Known rows, with every step that occurs:
z, j: [3,-11,9,-3,-16,-8,-4,13,1,-7,7,8,0,0,7,4,9,-6,4,1,-8,9,-5,8,14,-2,-7,0,3,11,-13,-4,-10,0,-3,-6,0,1,4,16,5,11,3,-1,10]
t, r, j: [-6,-17,15,-6,-3,-14,-4,19,4,-5,12,-2,27,-7,-1,-7,9,4,7,3,-5,-5,-6,0,8,2,5,5,21,2,-12,-15,-9,2,15,4,-10,2,8,13,1,-3,18,-3,7]
k, t, j, z: [-1,-17,18,11,16,-6,6,19,1,-14,2,5,6,3,1,19,-5,28,14,1,51,8,18,0,1,6,-13,12,3,11,-8,2,-23,12,-10,22,0,8,-8,-8,24,-13,-3,8,8]
r, z: [-8,-11,-2,5,-4,-1,9,-23,8,-6,4,10,-2,-5,5,4,-4,-4,6,11,-2,7,3,-16,7,-8,7,5,6,10,-8,-18,5,-11,-2,6,-3,-3,3,-3,5,5,8,7,4]
j, z, g, r, t, k: [15,-15,1,9,13,-22,19,9,-11,3,-10,-8,18,-3,2,16,-18,-9,16,15,-34,2,22,13,-18,-1,4,5,5,4,-12,-7,47,-12,-19,-13,-3,3,-5,-14,19,-21,2,7,0]
g, r, t: [10,-7,5,3,-1,-2,3,-1,-10,-9,12,0,-2,-10,0,5,-1,-19,9,8,-8,-7,-6,-8,0,-3,9,-4,-3,10,-17,-13,12,1,2,-9,-2,-8,-5,3,17,-27,6,9,5]
g, r, j, z, v: [1,-5,1,11,30,-29,21,12,-12,-3,4,7,16,8,-2,-12,1,-3,-9,5,10,-17,10,2,9,-2,16,11,20,-6,-14,7,9,12,0,-6,18,-8,-13,16,38,11,-2,-1,15]
k, t, j, z, g, r: [15,-12,3,13,27,-14,14,32,-4,-5,-1,-3,14,15,-7,14,-10,27,5,9,34,-3,22,6,-8,6,-5,24,5,13,-9,-4,-20,0,-9,18,-6,13,-8,-6,24,-21,0,17,6]
j, z, t, k: [-4,-10,4,0,-2,-16,4,7,-3,-2,-10,4,-3,-2,6,31,-12,1,27,18,-14,13,28,19,-7,1,-4,4,2,8,-2,6,14,-1,-13,-2,-9,8,-4,-10,7,-15,1,-2,0]
v, b, z, g: [3,-7,-2,-11,16,7,7,-11,8,-6,-6,-3,34,9,-5,-6,1,34,-8,5,-17,1,-2,-1,-14,-6,12,4,3,16,1,-24,-22,-7,5,20,-24,-15,21,-9,-3,1,9,16,4]
r, t, k: [3,-18,17,1,-6,3,0,-9,-3,-7,3,3,5,-16,6,22,-8,-11,26,7,-31,14,-2,3,-6,0,3,-9,0,4,-14,-18,33,-2,-14,-6,-2,-3,3,-13,10,-7,4,-1,-3]
k, t, j, z, g: [2,-21,14,10,25,-10,13,24,2,-5,-3,-3,16,7,-1,18,-11,39,15,5,37,9,23,-2,-8,4,-12,19,5,10,-5,-6,-22,0,-12,25,-4,8,-1,-10,12,-3,-4,11,5]
j, z: [-9,-12,7,7,6,-12,14,3,1,-9,-3,1,9,0,6,5,-4,7,9,8,10,0,21,0,-3,-2,-4,4,13,7,-7,2,5,3,2,0,3,-3,-3,-2,17,-2,6,3,11]
g, r: [10,-3,-3,4,-5,-6,3,4,-4,-10,9,3,2,5,-4,1,-1,-14,4,9,-8,-12,3,1,4,0,9,6,7,14,-13,-14,-6,1,8,-3,-4,-2,-2,6,20,-17,14,9,7]
k, t, r, j, z, g: [-8,-23,19,-3,36,-28,8,37,4,6,-2,-12,42,-2,-4,0,2,42,13,10,18,6,14,14,-6,0,-3,15,27,5,-12,-3,-1,-6,2,14,-5,11,2,3,-5,-6,1,4,7]
b, z: [2,-4,2,-7,3,10,-6,-14,8,-13,6,2,10,3,-3,-4,2,16,6,6,-15,-2,0,-2,1,-2,12,0,5,13,-7,-18,-11,0,8,11,-15,-2,13,-12,20,8,11,6,7]
r, j, z, v: [-11,-13,11,6,30,-25,20,3,-5,-4,3,8,17,2,4,-6,1,10,4,3,15,-5,10,-5,9,-5,8,9,22,-7,-9,6,10,14,-5,2,21,-12,-5,13,24,27,-4,-8,15]
f, m: [-1,-15,13,-7,-6,8,21,-12,5,-10,8,-5,4,-5,-1,3,-1,-6,10,13,15,7,-2,-1,5,-1,2,-6,-1,11,-9,-13,-11,6,6,7,16,-13,6,19,2,-12,5,4,8]
v, b, z, g, r: [16,0,-13,-7,18,4,8,-3,2,-6,-2,-3,32,16,-12,-10,3,19,-19,7,-20,-11,-1,8,-13,-4,20,9,3,17,-2,-23,-23,-7,12,13,-26,-11,14,-5,8,-18,13,20,3]
r, t, j, z, v: [1,-20,12,19,15,-10,12,3,-14,-15,3,6,-1,-5,11,13,-7,-7,9,-6,51,-2,6,-26,0,3,-1,4,3,-6,-6,4,9,12,-25,8,10,-12,-9,-5,37,-1,-9,-4,9]
v, b: [-6,-11,9,-2,-1,1,5,-6,1,-12,1,6,15,-1,1,7,5,8,-5,2,4,4,-3,-2,-3,-4,3,-3,4,12,-5,-15,-16,3,10,11,-7,-19,7,7,-2,-14,11,11,6]
m, f: [-9,-7,16,2,-10,-14,-5,-5,4,-8,8,4,3,-6,2,1,8,6,15,10,-14,9,-8,16,11,-2,6,-4,10,4,-12,-19,-8,2,1,1,-9,-18,3,9,16,7,18,5,11]
g, z, v: [1,-9,-1,13,0,-8,-7,-16,-1,-6,3,4,5,9,2,1,12,-8,16,-6,6,6,-16,-21,8,-4,18,8,5,12,-5,-16,23,7,-7,15,4,-12,5,1,24,22,2,2,7]
j, z, v, b: [-12,-12,5,11,26,-15,16,-4,-4,-11,-10,8,19,6,5,2,6,11,-7,-2,36,-1,12,-7,-5,-5,6,3,13,2,-2,9,2,9,-7,11,8,-22,-8,5,21,-3,-5,5,13]
t, j, z, g, v: [-6,-17,8,9,-1,-13,12,12,-6,-10,-4,2,2,5,9,4,-13,-3,-4,-4,6,-6,24,-13,-7,-1,-9,18,4,0,-1,-16,-19,4,-4,13,-3,-9,3,-8,18,-12,5,6,2]
k, t, j, z, v: [-1,-17,14,19,30,-11,5,15,-1,-15,1,11,2,9,1,15,0,24,15,-4,65,4,14,-7,2,6,-3,16,8,3,-8,8,-13,14,-22,27,10,3,-13,-6,40,2,-16,3,9]
r, z, g, v, b: [-14,-13,-1,0,0,-6,12,-26,4,-2,-6,10,11,-3,9,-2,-3,-3,-22,-1,-18,7,3,-18,-5,-18,8,9,-3,7,-3,-33,-5,-13,2,15,-8,-27,10,-2,-15,-19,3,17,-3]
g, r, j: [7,-4,5,-3,6,-10,8,11,-5,-4,16,4,15,1,-5,-7,0,-4,-6,8,-19,-12,-6,6,11,-2,14,7,12,6,-18,-14,-6,8,17,-7,3,-5,1,18,14,4,13,4,10]
t, r, j, z, v, f: [0,-17,10,4,26,-49,-3,23,-3,-2,-2,5,16,6,3,-9,13,8,18,0,3,-6,0,2,5,3,4,3,26,-12,-8,2,21,8,-15,-3,8,8,-3,10,19,7,11,-7,9]

Rows:
[-13,-13,14,-2,18,-17,20,9,0,-4,3,1,21,-5,4,-1,-5,15,-1,8,-1,-1,13,2,6,-2,0,4,17,0,-9,1,4,10,8,-5,11,-5,-1,12,9,17,7,-2,13] -> r, j, z
[-12,-4,3,-17,-9,7,-32,-1,0,-11,-2,6,7,-2,0,1,17,2,-12,-5,-1,-2,-6,2,-3,-6,11,1,-4,14,1,-21,-38,4,13,24,-44,-11,11,-15,-3,-59,8,11,-8] -> g, v, b, z, t, r
[-7,-23,16,9,3,-9,12,4,-13,-9,-1,-1,-2,-9,14,9,-15,-8,1,-5,13,-1,11,-21,-9,-4,-10,7,-6,-3,-6,-17,0,5,-12,8,0,-14,-1,-11,14,-23,-1,5,0] -> r, t, j, z, g, v
[-5,-16,17,1,4,-7,-20,20,8,-9,6,-2,15,-2,-3,8,13,17,25,4,24,7,-1,9,0,3,-2,5,13,15,-15,-11,-8,-4,3,20,-19,13,1,-5,4,-31,6,7,2] -> k, t, r
[21,-3,-7,-5,15,0,6,-6,-5,-3,6,-9,18,1,-6,-5,-6,6,5,11,-29,-10,-5,-5,-11,-7,19,2,-2,13,-13,-24,8,-10,-2,0,-19,-5,11,-13,14,-13,8,14,2] -> b, z, g, r, t
[-6,-10,5,7,10,-3,6,-11,-3,-13,0,12,11,5,2,2,11,3,-3,-5,17,0,-8,-12,-1,-4,10,1,7,6,-5,-7,-10,7,-3,15,3,-26,2,9,13,-1,-1,3,7] -> z, v, b
[-9,-11,11,-9,6,-19,9,14,-4,5,-2,5,10,-9,4,24,-12,11,16,17,-22,14,23,20,3,-1,0,5,6,3,-6,3,12,6,-6,-5,-1,5,1,1,0,5,2,-8,3] -> r, j, z, t, k
[-3,-4,5,-20,5,-3,-22,15,3,-1,11,-3,17,-6,-6,-2,9,18,8,8,-6,-2,-8,7,8,0,15,6,7,10,-6,-14,-28,1,15,13,-34,9,15,-3,-3,-11,11,-2,1] -> b, z, t, r, j
[-2,-9,-5,-1,-15,-2,-3,-17,6,2,-2,14,-11,-8,6,30,-13,-11,22,20,-27,20,11,3,2,-5,5,7,-7,12,-4,-17,14,-16,-17,4,-15,8,3,-14,-6,-8,0,2,-7] -> r, z, t, k
[-9,-5,-5,-1,-9,-2,3,-17,5,-1,5,10,-15,-10,8,17,-6,-2,15,18,4,12,5,-11,9,-10,4,6,-5,16,-5,-13,-9,-12,-4,5,-13,-2,0,-3,-9,-8,2,5,1] -> r, z, t
[9,-7,1,-13,3,-13,-14,-12,3,-4,-2,5,-5,12,2,-9,1,12,12,1,-63,-4,-3,-2,-7,-9,8,1,-4,4,-4,-38,2,-3,-7,7,-13,-2,18,-16,4,3,16,11,-2] -> b, z, g, v, f
[-11,-14,-2,3,-6,-6,10,-24,6,0,-2,8,-4,-3,10,-4,-10,-11,-4,6,-30,3,9,-21,0,-16,7,13,2,6,-8,-34,2,-17,-2,9,-3,-15,8,-8,-7,-4,3,11,-3] -> r, z, g, v
[8,-11,3,0,-20,-9,-11,6,4,-1,5,3,9,4,5,5,14,-8,3,-8,-9,18,-20,1,16,-3,2,3,-3,21,-9,-13,8,3,-2,1,-3,2,7,12,4,19,6,4,9] -> g, z, j
[-19,-15,8,2,12,-14,18,-3,-3,-5,-16,1,17,3,9,-1,-3,9,-18,-1,-3,0,17,-3,-14,-11,-2,7,7,4,-1,-13,-6,0,7,9,-3,-25,2,1,-3,-27,3,13,4] -> j, z, g, v, b
[-17,-19,15,-3,12,-31,6,25,-1,2,-5,-6,30,-4,6,-15,2,0,-7,0,-13,-8,13,4,-4,-5,1,15,25,-6,-8,-14,0,-2,10,5,-7,-2,6,3,-2,-13,12,0,4] -> t, r, j, z, g, v
[4,-5,0,-4,11,-22,10,21,-9,5,0,4,10,-1,-4,19,-12,-5,6,20,-24,1,21,25,1,1,8,10,6,4,-10,6,10,6,-4,-13,-6,11,-7,4,12,-13,3,-2,3] -> g, r, j, z, t, k
[5,-17,7,5,3,-29,4,15,-7,-8,-7,7,-9,12,10,7,-12,0,6,-4,-13,-3,17,-9,-8,0,-12,10,0,-6,1,-22,-7,6,-18,8,-1,2,1,-9,15,-12,13,7,0] -> t, j, z, g, v, f
[-12,-17,15,-1,12,-25,9,24,1,-3,2,-5,33,-6,2,-8,5,11,1,4,10,-4,10,6,2,3,0,6,28,-2,-8,1,2,5,11,1,-7,6,1,6,8,-7,13,-2,10] -> t, r, j, z
[14,-6,-8,3,2,-10,12,9,-3,-3,4,-4,9,10,-4,-2,-5,-3,10,14,-24,-10,7,2,-5,-1,11,11,9,13,-10,-20,-4,-10,6,-1,-7,-4,4,4,7,-8,13,12,5] -> z, g, r
[11,-13,10,-3,8,-13,11,-12,-1,-10,5,6,-11,8,1,2,7,-11,26,7,12,6,-12,-7,5,-1,7,-11,-2,-2,-7,-12,8,10,-21,3,28,-8,1,23,10,-2,0,-1,7] -> z, v, f, m
[-11,-4,5,-10,0,13,-11,-23,4,-15,-1,11,12,2,0,-6,9,8,-26,-10,-14,-3,-5,-3,-2,-9,13,-2,-4,8,-4,-27,-23,9,12,19,-18,-23,12,-11,11,-21,7,13,0] -> g, v, b, z
[-2,-8,-5,4,-18,5,1,-6,1,-8,10,14,-20,-4,8,24,-12,-4,7,10,29,10,3,-20,10,-2,1,14,-11,12,0,-16,-31,-5,-10,16,-19,3,2,-6,1,-12,2,5,-2] -> r, z, t, j
[-4,-16,6,17,18,-10,16,4,-8,-18,-5,12,13,10,5,10,3,9,-12,-10,58,-3,10,-13,-4,4,0,11,8,-2,3,7,-20,15,-13,23,2,-19,-6,2,34,-7,-5,4,12] -> t, j, z, v, b
[-15,-8,12,-9,11,-15,11,15,-5,3,5,1,4,-9,4,11,-7,20,8,15,10,5,14,4,8,-6,-2,5,5,5,-6,6,-13,9,6,-3,1,-4,-1,11,-5,1,1,-4,10] -> r, j, z, t
[4,-3,-2,2,14,-1,-5,-20,3,-12,4,9,5,10,-2,-9,6,10,8,1,-5,-8,-4,-11,4,-4,20,4,9,7,-6,-13,-3,5,-7,14,-5,-8,7,-9,33,22,-1,1,9] -> b, z, v
[9,-9,4,5,6,-23,-7,-3,-3,-11,2,14,-13,10,5,4,6,0,31,3,-12,-2,-9,-10,4,-3,6,-3,7,0,-7,-15,16,7,-19,2,10,-3,1,6,18,14,7,-1,7] -> z, v, f
[8,-6,2,-10,-7,2,-10,4,7,-8,5,7,9,6,1,-6,10,7,-5,1,-15,6,-8,11,12,-2,5,-1,1,15,-10,-9,-19,0,-3,1,-13,6,12,0,15,19,4,2,11] -> b, z, j
[3,-8,6,-1,-18,5,-6,13,-6,-13,11,7,-18,-2,3,25,-6,0,17,8,26,4,-2,-13,6,4,-5,9,-8,13,-1,-10,-40,7,0,14,-17,0,4,-1,6,-14,7,1,1] -> z, t, j
[21,-14,2,5,0,-10,10,2,-10,1,0,-4,13,-5,-2,17,-14,-15,21,15,-47,2,2,7,-14,-1,10,2,-1,7,-16,-23,37,-13,-15,-10,-7,0,2,-9,11,-18,7,6,-3] -> z, g, r, t, k
[-14,-12,11,4,35,-22,24,0,-6,-4,-3,9,30,1,4,-5,7,17,-18,-3,24,-2,5,-3,3,-6,10,4,18,-6,-5,8,2,16,-1,8,17,-25,-3,18,15,13,-6,-1,14] -> r, j, z, v, b
[-3,-5,0,8,36,-24,24,7,-12,-5,-1,11,30,8,-3,-9,8,3,-28,-1,22,-13,8,0,4,-4,18,9,17,-3,-10,8,-4,16,4,0,12,-20,-11,19,27,-4,-4,6,16] -> g, r, j, z, v, b
[16,1,-6,-11,23,-5,10,6,0,4,10,-5,31,9,-12,-17,-3,21,-10,12,-40,-14,-2,6,1,-4,23,13,11,9,-11,-25,-16,-3,13,3,-14,0,15,3,11,17,13,8,8] -> b, z, g, r, j
[-6,-4,6,-24,11,-2,-16,13,4,-3,8,-1,32,-5,-7,0,16,28,-12,4,9,3,-14,7,3,-1,16,2,5,12,-2,-11,-37,3,16,19,-39,-3,16,0,-11,-22,11,4,1] -> v, b, z, t, r, j
[13,-4,0,6,34,-44,12,16,-12,-2,2,11,5,14,-1,-6,2,-2,4,4,-6,-13,4,1,8,-2,13,5,15,-10,-12,3,20,14,-14,-13,21,3,-12,16,33,11,5,1,14] -> g, r, j, z, v, f
[-1,-15,5,20,11,-14,12,7,-6,-16,0,10,0,10,5,8,-4,0,6,-4,46,-6,15,-15,1,6,0,13,13,-3,-1,5,-9,13,-17,15,8,-5,-7,-3,42,8,-3,-2,12] -> t, j, z, v
[2,-6,4,1,20,-20,21,16,-7,-3,5,0,22,1,-3,-7,-3,2,-9,11,1,-13,14,8,6,-1,7,9,16,3,-14,1,2,9,11,-9,8,-1,-8,15,22,-2,9,5,15] -> g, r, j, z
[6,-6,-1,2,-24,4,-12,6,-4,-7,11,2,-11,2,1,26,1,-2,15,-2,23,12,-14,-18,10,4,4,11,-16,21,4,-18,-24,10,-1,22,-21,2,10,-6,7,-6,9,6,-3] -> g, z, t, j
[-10,-18,9,7,5,-7,16,7,-7,-12,-10,4,15,7,8,5,-8,6,-24,-10,23,-2,14,-8,-13,-3,-6,15,2,1,4,-15,-29,7,-1,21,-7,-21,3,-6,9,-26,4,13,1] -> t, j, z, g, v, b
[2,-4,-2,-12,-7,2,-26,10,6,-8,4,-4,6,0,-4,4,11,8,19,10,0,-1,-3,5,0,2,9,4,4,18,-2,-13,-24,-6,6,17,-39,11,13,-16,4,-26,13,3,-1] -> b, z, t, r
[6,-3,-11,8,-4,-5,11,-15,4,-5,6,10,-1,2,-1,-1,-5,-18,-6,13,-9,-5,5,-9,7,-6,14,9,3,11,-13,-17,3,-11,1,-2,-6,0,-5,-1,17,-12,9,14,5] -> g, r, z
[-4,-15,7,0,9,-33,5,6,-4,-3,-11,3,-5,8,11,1,-8,3,15,4,-36,-1,17,-1,-11,-9,-8,3,5,-1,-4,-19,15,0,-11,-5,5,-3,1,-3,2,-12,11,9,1] -> j, z, g, v, f
[-2,-19,15,10,4,-3,13,6,-10,-14,6,0,3,-11,10,17,-14,0,7,-3,40,3,11,-17,-2,4,-9,0,-1,1,-7,-1,2,10,-10,5,-1,-5,-5,-8,24,-14,2,2,7] -> r, t, j, z
[15,-10,1,4,6,-6,13,4,-10,-2,8,-8,9,-5,0,2,-9,-10,12,11,-18,-6,-3,-9,-9,-6,8,3,1,12,-15,-21,11,-9,0,-8,-5,-10,2,2,6,-20,5,11,2] -> z, g, r, t
[-4,-19,14,16,34,-7,9,11,-3,-15,-5,14,15,10,0,16,6,33,-4,-9,77,8,8,-7,-3,4,-3,13,5,4,-4,9,-22,18,-19,34,4,-10,-11,-1,30,-14,-16,9,9] -> k, t, j, z, v, b
[1,-17,-1,3,-19,-17,-7,11,10,-3,3,9,10,-4,8,-3,13,-18,-5,2,5,11,-5,1,12,-2,-2,7,12,10,-12,-10,-3,-20,-10,0,-17,14,2,7,-1,-8,5,2,4] -> t, r, z, j
[-9,-11,12,-14,-6,-11,-12,26,-2,0,13,-2,10,-12,1,5,9,3,16,11,4,1,-8,4,9,0,4,7,10,7,-9,-9,-19,2,14,4,-19,4,8,10,-14,-18,12,-6,1] -> z, t, r, j
[26,-8,-5,-4,12,-2,2,-7,-3,0,-1,-5,21,1,-8,7,-11,-1,11,14,-60,-2,2,10,-17,-1,20,2,-2,9,-13,-26,29,-13,-15,-3,-23,4,11,-26,20,-10,6,10,-3] -> b, z, g, r, t, k
[-8,-15,11,-3,23,-23,28,14,-1,6,-1,-6,29,-3,4,-5,-9,25,4,13,-14,0,18,1,-3,-6,0,11,18,0,-6,-6,1,-1,6,-1,7,-8,7,10,-3,23,5,0,11] -> r, j, z, g
[-1,-15,17,-12,-9,-7,2,-13,-1,-11,5,5,-20,0,4,3,3,-20,12,3,-14,6,-9,-3,4,-6,-1,-14,-12,1,-9,-26,0,12,-5,1,19,-10,4,17,-1,-29,11,6,0] -> g, v, f, m
[-8,-15,-4,13,8,-13,0,-15,6,-7,-4,12,20,1,4,-4,16,-7,-11,-5,33,2,-5,-18,0,-4,16,9,15,4,-3,-11,2,-12,-10,20,-13,-12,0,-2,9,-20,1,8,2] -> t, r, z, v, b
